Each row comes from the steps of one walk. Every step used is in the known rows, and no mark comes twice. Write the walk behind each row, first mark first.
Known rows
Z/D: [  6  -7 -19  -1 -23  -3 -14   2  -9 -11  10  -2  17   2   4   0  20  13
  -3 -10   4 -21   2  10  17  10  -2 -20   0 -20  -5  -8  11  -8   2  -6]
X/P/D/Q/S: [  2  -4 -20  27   6  26  22  17  -6  -7 -26   5   2 -12  45 -30 -18  -4
  24  -3 -19   9  14   9 -19  -5   8   6  -9  11  32  15 -16 -12   7 -26]
P/X/Q: [ 10  11  -9  37  39   1  18   9 -42  -3 -22 -20  -5 -13  -3  -3   9  22
  17 -12   2 -18  10  -1  14 -11  -8   3  -7  30  10 -24  14 -29 -11   8]
C/E/Q/D/P/X: [-20  -4  31 -14  -2   6  17  -1   8  13  11  -6  15  23 -18 -24  21  -5
   3 -20   7   1  23  16 -20 -11  14 -20  24  33 -13   8  -1 -14 -24  -4]
Z/D/P/X/Q/C: [  2   4 -26  10  18  10   1   8 -26  -2  24  20  30 -13   6   0  49  32
  -5 -32  -1 -11  -5   2   9   4   1   2   5 -18   6  -6   3 -49 -12  14]
S/A: [  4   7 -13  -5   9  -2 -35 -18  11 -17   4  -3 -13 -11 -20   8  10  16
 -19  23   0  -3   3   3  25  -4 -15  -8   3 -28  -6 -10  29  21  10  11]
X/Q/A/S: [ 13   3 -13  13 -10 -13   6  24 -32  38   3 -27  -9  -9  12  37 -31  12
  -3 -19  -8  -5  14   0   9 -27 -20  18   1  -2   4  -6 -33  12  18  25]
X/Q/S/A: [  7  -8 -37   1  15 -15  -4 -12 -24  10   9   2  -9 -33  -6  20 -26  12
  -9  -8 -12  -5  22   5   3 -29 -23  23 -11 -16   3 -20  26 -11   5  12]
Q/Z/D: [ -6   9 -19  17  -7 -10 -37   7   5 -20  19   4  27   2  22   2  33 -14
  22  -4   4 -10 -14  23  29   8  -4   3 -14 -33 -15 -20 -15   8  13 -20]
A/Q/P: [  0  -9  16 -20 -18  -1 -17  -7  -3 -13 -10  29  -9  -7  -5  28 -22  13
  15   1  -9  20 -31 -20   1  -6  14  11  19 -21   6  23  -5   6 -17   6]
P/D/Q: [ 17  17  -3  44   6  13  26  16  -8 -10 -28  -3   6  17  11 -35 -12  27
  -6  28  10  -6  -4 -10  -5  19   8  -2  14   9  15  12  -1 -22  -5  -2]
D/P/X/Q: [-13  19   9  14  40  -3  17   0 -31  15  -5 -15  16 -13 -17  14  45  13
  -5 -16 -14  -6  -7 -22   4 -14  -4  14   5   4   4  -8  -8 -23 -20  18]
C/Q: [ -4 -11  26  -1  -7 -16   4 -24  17   7 -12 -35 -21   2 -27   4 -12 -28
   1  31   3   4   9 -18  -2   4   8 -16 -19  19 -25  11   7   8   6  -5]
X/P: [-19  -9  -6   5  -6  15 -15   8  -2  -4 -21 -25 -15 -14  23  -1   7 -20
  24  -2  -7   1   1   6  -1 -16   2  -1 -16  17  11   7 -26  21  14 -16]
E/C/Q/P/D: [-13 -16   3 -17  -2 -14  22   2  32 -18 -20 -17   1  30 -34 -13 -10 -22
 -36  33  42   6  -2 -37 -31  21   5 -16 -25  27   2   2   7  39   6  -5]
C/E/Q/D/P: [-29 -12  33 -23 -17   2   8  -5  20  22  17 -11  13  22 -24 -15  13 -10
  -8  -9  10   2  19  13 -23 -12  16 -17  27  25 -22  14 -12  -1 -18   0]
S/A/Q: [ 10  10  -1 -20   1  -4 -22 -25   5 -26  -6  15 -24 -25 -22  24   0  24
 -27  15 -20   7 -10  -6  22  14   4  -1  17 -40  -3   4  41  13   8  14]
C/E/Q: [-22 -18  34  -8 -13  -8  18  -8   8   8  -5 -27 -10  25 -25 -10  -3 -17
  13 -11  34 -15  21  37  -9   2   8 -15  12  32 -18  11  -7  -5  -9   1]
S/A/Q/Z/D/P: [ -5  16 -10 -25   4  -6 -32 -23  15 -27  21  38   9 -27 -11  29  33  18
 -24  -7 -32  12 -21   2  29  29   6   7  17 -77  -9  -1  27  10  16  12]
Q/S: [ 24  -7 -16  -4   1 -12  -9 -18 -11   0   8  -8  -1 -12   1   9  -4 -23
  18  -3 -11   5  -2  15  10 -45 -18  12 -25  -8   0  -8  -2  -5 -13 -12]
D/Q/S/A: [ 23  -5  -2  12 -11   4   2 -16   0 -10  13  41  -7 -12   3 -18   1  12
  -4   0 -32   0   9   8  10   2 -22  23   7 -19  10  -5  16 -21 -17 -13]
P/X: [ 22  14   6  27  29   5   1  -1 -23 -17 -22 -17  -1   1  -5 -14  30  10
  26   0   3 -11  -1   7  23 -10  -8 -10 -10  27  10 -17  11 -13 -20  -5]
E/C/Q/P/D/Z: [-26 -21  -8 -12  -9 -12  26  -4  37  -8 -18  -6  12  34 -24 -27 -14 -19
 -48  35  34   8 -14 -38 -32  30   4  -9 -30  10  -6   2   6  40  13  -7]
S/A/Q/P: [  3  -2  -4 -31  -6   2 -33 -20  12 -23   5  41 -14 -16 -17  22 -16  31
  -9   8 -19  19 -13 -11  15   4   1   4  22 -54   7   8  31  21  -2  16]
S/A/Q/C/E: [ 16   1  -5 -16   2  -3 -23 -29  12 -25   6  37 -40 -24 -16  12  -6  22
  -7  12   1  23 -11  18  17   1   7   9  13 -29  -5  16  28 -11  -2  19]
P/Q/E: [  7   7  14  -2  10  -2 -13  20 -20  35  11 -15 -11  -2  30  15 -28 -21
  -2   0  10 -23   0   3 -12   3  -4  11  -2  41   3 -21  -9  -9  12   3]
S/A/Q/C: [ 21   6 -12 -12   6   4 -32 -21   7 -29   6  27 -33 -27 -10  18  -1  32
 -15  24  -3  16 -22   3  28   3   7  10   7 -32   1  14  27  -7   4  21]
E/Q/Z/D/P/X: [-19  11  15   8  18  12  -9  18  -5  -9  17 -15  48  16  -8  -9  48   7
   9 -23   7 -27   4  34  16  37  15 -16   5 -11  -1  -9 -21  -4   7   3]
Z/D/Q/A/S: [ 25  -5  -3   7 -50   9   7  21 -13   2  25  29  17   9  29  -7   7  28
  -3 -31 -25 -12   8  14  18  29 -13  -1  23 -30   9   1 -13 -13   3  -7]
C/Q/S/A: [ 15 -15  -1 -20   1 -14   0 -46  23   1   7  -3 -17 -16 -31   8 -26 -29
  -6  21 -16  22  25  -2   1  -8  -8  -8 -25 -22 -17   1  36   5   6  -9]
X/P/Q: [ -7  -4  11  -1  -2  13  -2  20  -1  11 -16 -34 -14  -5  43  10  -7 -24
  13 -15   7  -7   0   0  -8   5   1  12 -15  30  23   2 -13   5  18 -10]
A/Q/Z: [  0  16  12   4  -4 -14 -16  -9  -3 -19 -11   6  -7 -16   2  26  13 -12
  14   8 -15  13 -40   2  21  13  15  17   0 -21 -11   7 -13   7   2  -9]
X/P/D/Q: [ -7   3 -10  31   5  32  20  23  -4 -12 -35  -6  -4  -3  38 -31 -11   4
  15   8  -9   2   6   1 -18  11  14  -1  -1  16  29  18 -18  -5  14 -18]
D/P: [-15  12  14  -6   6  -6  -8 -11   0  13   5 -20  11  -1 -22  22  46  -9
 -18   8  -9   3 -24 -25   4 -18  -3  11   5 -12 -10   9 -26   5 -14  13]
C/E/Q/Z: [-28 -10  31   1  -5 -12   2  -2  20   5   3 -22   2  26 -17 -14   3 -31
  28 -11  30 -10  11  46  -1   9  10  -6   3  23 -24   1 -23   3  -1  -9]
X/P/D: [ -8   3 -22  20  16  24   5  20  -4  -8 -35 -30  -6  -5  31 -15 -11  -6
  17  11   4   6   9   6 -15 -14  13 -13 -12  12  21  13 -18  17  19 -11]
E/C/Q/A: [ -4  -2   3 -23 -19 -22  39  -1  29  -2  -9 -29 -25  22 -30   0   2 -38
 -40  31  25   1   6 -23 -15  18  -9 -20 -23  32  -8  -1  -8  42  13  -4]
X/P/Q/A: [  3  12  -2  -8 -10  17  13  31   1  22  -8 -21 -23   0  53  14 -24 -28
  25 -23  -2   2  16   7 -11  -3  -8   5  -5  19  26   6 -27  15  22  -7]
S/A/Q/D/Z: [  0   7 -26 -20 -15  10 -26 -27  15 -14   8  37  -4 -20  -3   2  -2  32
 -45  23 -39  18 -18 -16  14  11  10  -4  17 -51 -20   7  43  20   9   5]
C/Q/A/S: [ 19  -4  24  -9 -24 -13   6 -12   9  29   3 -31 -20   9 -13  23 -28 -24
   2  13 -11  26  15  -6   7  -6  -6 -15 -15  -5 -15  17 -19  36  22   4]
C/Q/P/X: [ -3 -13  22  -2   6  -1  -1 -14  15  -3  -9   4  -4   9 -22  -9 -20 -13
  32   9   3  19  13 -18  -6  -8   5 -20 -11   9  -4   7   8   8 -14  -8]

Write each row's walk
[  8 -12  -4  15 -36   8   4   8  -8 -14  11  26  15   4  15 -20  24  28
  -8 -12  -8 -26   3   3  12  37  -4  -4  20 -12   0  -2  11 -30  -7 -13] => Z/D/Q
[-13 -16  17 -18 -10 -29  24 -12  27 -15 -18 -42 -15  17 -40  -1  18 -33
 -49  38  31  -9 -10 -28 -15  24  -1 -10 -33  42 -10  -4   8  37  11 -10] => E/C/Q
[-33 -24   8  -3 -12  10  20   1  20  12  -5   6  17  42  -9 -38 -38  -3
  17 -14  35   1  14  26 -26  10  16 -13  16  -1 -17  16 -12   2  -7   3] => C/E/Q/P/D/Z
[ 26  30 -15  33  -3  19  40  25  -5   1 -19  11   0  19  22 -29 -30  24
   6  24  -1   2  12  -2  -7  12   0 -13  26  -1  18  14 -15 -10  -1   1] => P/D/Q/A
[-13  -4  25 -16 -21  -1  33   3  12  19   3 -15 -16  30 -16 -10 -21 -20
  22 -14  25  -3  36  42  -9  -4  -1 -21  23  22 -16  13 -21   5  -8   5] => C/E/Q/A
[  2  18  -3 -35  -4   4 -29 -23  15 -11  17  31  -4 -27 -17  24  20  31
 -45  15 -40  24 -16 -29   9  -1  10  -6  31 -47  -7  10  34  15   1  13] => S/A/Q/D/P
[  4  -3   1   7  13  11 -24  12  -6 -17  -5  21  10  12   1 -11  -3  14
  46 -12   6   8  -4  -5   8 -31 -10  -2   1   4  20  -8  -5   7 -29  -2] => Q/P/X
[-27 -15  21  -4 -14  -9   5   1  20   0  15 -10  12  27  -9 -18  11 -22
  24 -29  26 -14  20  52   0  17   9 -12   8   6 -23  -1  -8  -4   1 -11] => C/E/Q/Z/D
[  8  24  16  14  12 -15 -16  16   8   9   6 -30   3  16  27  21   3 -29
  15  -2  24 -11 -22   3  10  16  -5  26 -18   9   0 -19 -10   2  11  -4] => P/Q/Z
[-21  -1 -36  29   7  31   9  12   3  -2 -35 -17  11   0  42 -33 -17  -5
   6   8  -5   6  -5   5 -13   7  15  -4 -23  -6   4  15 -18  15  26 -14] => X/P/D/Z
[ 37   7   2 -20  11 -11  -1  -9   0  11  19  -5  -3  -4  12  23 -21 -12
  -9 -13   6  -2   6   3   6  -1 -21  22 -17 -16  13 -20  38 -13   1   3] => P/Q/S/A
[-14   1 -20   2  19   7   4   9 -38  14  26  25  35 -22   5   1  38  20
  -7 -37 -24 -21  10   3   1   5  -3  -6  12 -12  -3 -23   0 -34   0   9] => Z/D/P/X/Q/E
[ 10   9 -12 -19   8   7 -21 -13  12 -27  -4  39  -7 -15 -16  15 -29  38
  -9  14  -7  22  -9 -15   7   8   9  -6  25 -54  15  10  37  19   6  20] => S/A/Q/P/D
[  7  -7 -10 -19   7  13  -5   3   3   7   5  -9 -13 -19  40  13 -16 -25
  11 -25 -10   5  14  12  -7  -8 -10  20 -22  -1  27  -4  11   3  19 -13] => X/P/Q/S/A
[  6 -10  18 -25 -24 -26  26   0  23   0  -4 -40 -14  19 -28  13   7 -34
 -47  20  17   4  -4 -22 -10  17 -12 -10 -31  27  -1  -2 -12  53  25  -4] => E/C/Q/A/S
[  3   0 -15  10  11   9 -18  19   7  -6 -10   9  17  21   3 -12 -34  16
  27  11  26  14  -7 -15 -12 -25   5 -12   6 -14  19   7 -13  18  -9   4] => Q/P/D
[ -1  24  17   7  32   3   7  -7 -16   3  -1 -11  18  -3 -23   4  64   2
   3  -6 -15   1 -16 -16  14 -14  -4   3   2  -1   3  -3  -8 -10 -25  11] => D/P/X
[ 19   8 -23  46  44  11   4  15 -39  -8 -15  -7 -17 -15  10 -10  11  29
  26  -7  17 -12   0   8  15 -23  -6  12 -18  40  15 -13   0 -48 -16  15] => P/X/Q/C
[-19 -23  36 -11  -2   5  14   3   9  -1  -1   6   4  33 -22 -22 -13  -3
  39 -30  30  -3  25  32 -15  -7   7 -13  18  28  -1   4  -5  -8 -24   1] => C/E/Q/P/X
[ 28  -2   1 -19  -9 -13   8 -29 -20  -8  -7  14 -12 -25  -3  32 -12  -8
   6  -4 -27  17 -21   2   7 -17   3  20  -5 -21   2  12  13 -16 -13  -4] => A/Q/S
[-30 -30  34 -18 -18  -2   6   1  17   7   2  -3  -1  32 -22 -15 -23 -12
  29 -21  35  -3  22  28 -19  -7   6 -10  20  20  -9  12 -15   4 -17   2] => C/E/Q/P
[-31  -5   6 -22  -6 -29  12  -7  36 -14   8 -18  16  13 -29   1  52 -41
 -48  14  20  -3 -20 -24 -11  43   3  -5 -35   3 -17 -12  -5  32  21 -15] => E/C/Q/Z/D/P
[ 44  19  24 -10 -17  -7   8  26 -11  37  13 -37  -5  21  30  39 -23  -8
  -4 -22  10   0  -7   1  12   3 -17  16   0   4  17  -2 -17  14  16  16] => P/Q/A/S
[ 21   3 -21  25  39  -3  22   1 -48   0 -11  -7   3 -23   3  -4   3  11
  27 -23  -9 -10  17  10  10 -30 -18  15 -18  18  15 -26  20 -40 -19   2] => P/X/Q/S
[ 28  -1 -28 -14   8 -10 -25 -28   2 -13  18  12  -3 -22 -11   7  -6  -4
   1   2 -17  10  10  17  16 -34 -26  11 -18 -37  -1 -17  27   3  -3  -5] => Q/S/A
[-12  -5 -27  19  17   1  -1  27 -18  13 -13  -4  10   0   6   5 -53  30
  13   2  24   0   9 -21 -19 -26   0  10   7  -5  15  -2  -9  -4  -3  21] => X/Q/P/D
[  8   8  11 -10 -20  -8  22 -13  21  24  -3 -21 -32   7 -15   8 -36 -32
  12  25  -8  15  27 -10  -4  -6  -4 -29  -5   3 -21  15 -10  23  10  -2] => C/Q/A
[ 24 -18 -16   7 -35   3  11  -1 -11 -13  21  42  23  -5  25 -19  14  17
   2 -23 -21 -18   9  14   7  17 -12   9   8 -28   4  -3  17 -40 -13 -22] => Z/D/Q/S
[-11  10   4  15  39   1  20  -3 -19  15   5   5   3 -13 -12   3  42   6
   9 -23   2   7  -5  -4  -4 -26  -3  21   4  18   2  -2 -15 -46 -26  19] => D/P/X/Q/C/E
[  0   9  -6  -3   5   5   5  -2 -19  -6  17  11  38  -3  -5   1  63  18
  -6 -30 -13 -11  -5  -1  16  11  -2 -12  10 -27   1  -9   9 -24 -14   1] => Z/D/P/X
[  9  -1  17 -10   1   8   0  -5 -15 -21 -16  38  -4  -7  -5  14  -8  23
  25 -14 -17  18 -24 -15   5  -5  11   6  18 -12  19  14  11  -8 -25   6] => A/Q/P/X
[-15  -1  21   9  -1 -21 -16 -20  29   0  -3 -28  -9   3 -16   5   0 -46
  18  32   1  12   0  -7   6   9   8  -7 -29   2 -32   1 -13  19  15 -16] => C/Q/Z
[-32 -14 -25   7  18 -16  -4  26 -30  20  -3 -11 -14 -23   2   6 -19  -6
 -33  11   8 -32   7  -8 -24  -7 -11  12 -11  55  -3 -33 -21   4  19  10] => X/Q/E/C
[-20  15 -15   6   0 -11 -32   1  11 -10  32   8  40  -1  11   8  57 -15
  11 -14  -9  -3 -25  11  23   7   0   8  -7 -43 -15 -13 -26   7   8 -13] => Q/Z/D/P
[ 14 -19  11 -12  -4 -19  12 -36  11  10   0 -16 -15  -9 -21   7 -22 -42
  12  17 -11  17  17  -3  -7 -17  -2  -3 -33   3 -22   6  13  -2  -1 -17] => C/Q/S
[ -7   3 -14 -31   8  -4 -24 -15   1 -19   2  31 -20 -30 -19  14  -4  11
 -47  21 -22  -1 -11  -3   4  20   1  -1  10 -14  -1 -14  27  23  22  12] => S/A/Q/E/C
[ 21  15   7 -11 -10   0 -12  19   6  20  13 -23   3  16  29   8  -5   0
 -18   8  14  -4 -10 -26 -12  -7   3   1   2  26   4  -6  14  -2   0  -5] => P/Q/D
[  1   2  11 -10   7 -10  -1  26 -10  24   5 -19  -8   7  19  10  -9 -28
 -33   3  25 -29 -10  -7 -23  20  -8  13 -15  59   8 -31  -8   4  19   0] => P/Q/E/C
[  0  14 -36  38  13  13  17   3   0   6 -26 -19  26  21  12 -37 -17  11
 -15  30  12  -1 -20  -6  -1  14  11  -8 -12 -22 -15   7   3   2  14   2] => P/D/Z
[  8  12 -17  28  29  10   5  17 -33  -1 -11  -5   5 -13   9 -11  13  30
   8  -7  -8 -10  15 -13   2 -30  -5  -4   0  37  10 -23  17 -20 -16  -1] => P/X/Q/D
[ -8  -2  12  -7 -10  19 -19  19   3   5   6 -33  18  19  -7 -12   2  21
 -20  18   8 -20  11   5 -10  -3  20 -31  16  32  -7   7 -11  17   0   3] => E/Q/D
[ -1  -1   4  -9  -3   0 -18  -5 -24   7  -6  23 -21 -32   5  21 -20  -4
  -1  11 -31   0 -18   2  -3   0  16   2  13  11 -11   5 -14  -6   4   4] => A/Q/E
[-21 -17 -16   8   0  -6 -15  18 -18  18  -1   2  -2  -6   3  16 -35  19
  13  -9  12  -7   5 -19 -11 -29 -11  18   5   2   5  -5 -14   0  -7  16] => X/Q/P
[ 11   5  -4 -19  12   8 -23 -16   2 -31  -1  49 -12 -19 -17  14  -6  38
   3  -3 -21  18  -9  -7  18   2   0  -1  22 -47  14   1  42  12  -7  15] => S/A/Q/P/X
[ 13   4  11 -10 -15  14   1  30  -7  30  -3 -28 -14   0  54  30 -22 -23
  18 -32  -7   7   4   9  -3  -5  -8  15 -14  15  30   7 -34  24  31  -4] => X/P/Q/A/S
[  2   8 -12  32  13  13  22  29 -10  -6 -20  16   5   9  16 -42 -14  10
 -24  31   7 -14   0  -7 -26  24   7  -5   6  39  16  -7 -14 -11   8  -7] => P/D/Q/E/C
[  8 -15  -4  12 -25  20   0  15 -10 -23  13  61  26  10  23 -33  15  38
  18 -32 -11 -14   6   3   8  27  -6  -4  24 -18  18  -5  13 -32 -25 -14] => Z/D/Q/P/X
[-29 -18  10  -8 -28   5  11  -6  22  18   9  -5  13  29  -6 -37  -5  -8
  -8  -6  13  -3  15  23 -22   2  15 -17  13  23 -33  12  -3   2  -9  -8] => C/E/Q/D/Z
[-11  28  28  -2  13 -13  -8   5   8  25  21 -23  22   9   6  33  42 -28
  -7  -8   4   2 -36 -20   4   7  -1  31  -4 -11  -3  -6 -30   0  -2   8] => D/P/Q/Z
[ 12 -20  -8  16 -35  11   3   4   2 -16  22  51  -3   5  24 -33  20  24
  11 -19  10 -14   4  26   7  23   2   5  15   1   0  10  -1 -54 -14 -13] => Z/D/Q/C/E
[ -2   4 -26 -13   1  15 -16 -20  14 -23  -4  49   3  -9  -8  -1 -30  40
 -20  13 -15  24 -21 -12   8  19  10   1  19 -71   0  12  36  20  11  17] => S/A/Q/P/D/Z
[-12   2  16 -18 -15  -3  -7 -23  31  21  12 -15   5  -2 -22   6  13 -19
 -30  28 -20  27   2 -48 -22 -17  18 -22  -1  10 -29  20   0  16  -3  -9] => C/Q/D/P
[ 13 -12  -6  15  -1  -3 -22  -8  10  -5   9   3 -33   5   3 -15   5 -11
  30   8  40  12 -13  30   2 -34  -1  13 -14  30 -10  13 -26 -30 -19   3] => Q/C/E
[-11  -7   8  28 -13  12 -10  17 -16  12   5  34  -8  -9  24 -28  -7  -1
   5  16 -30 -21   6   4  -6   7  -5  13  18  37  -2  -5 -29 -24  -7 -14] => D/Q/E
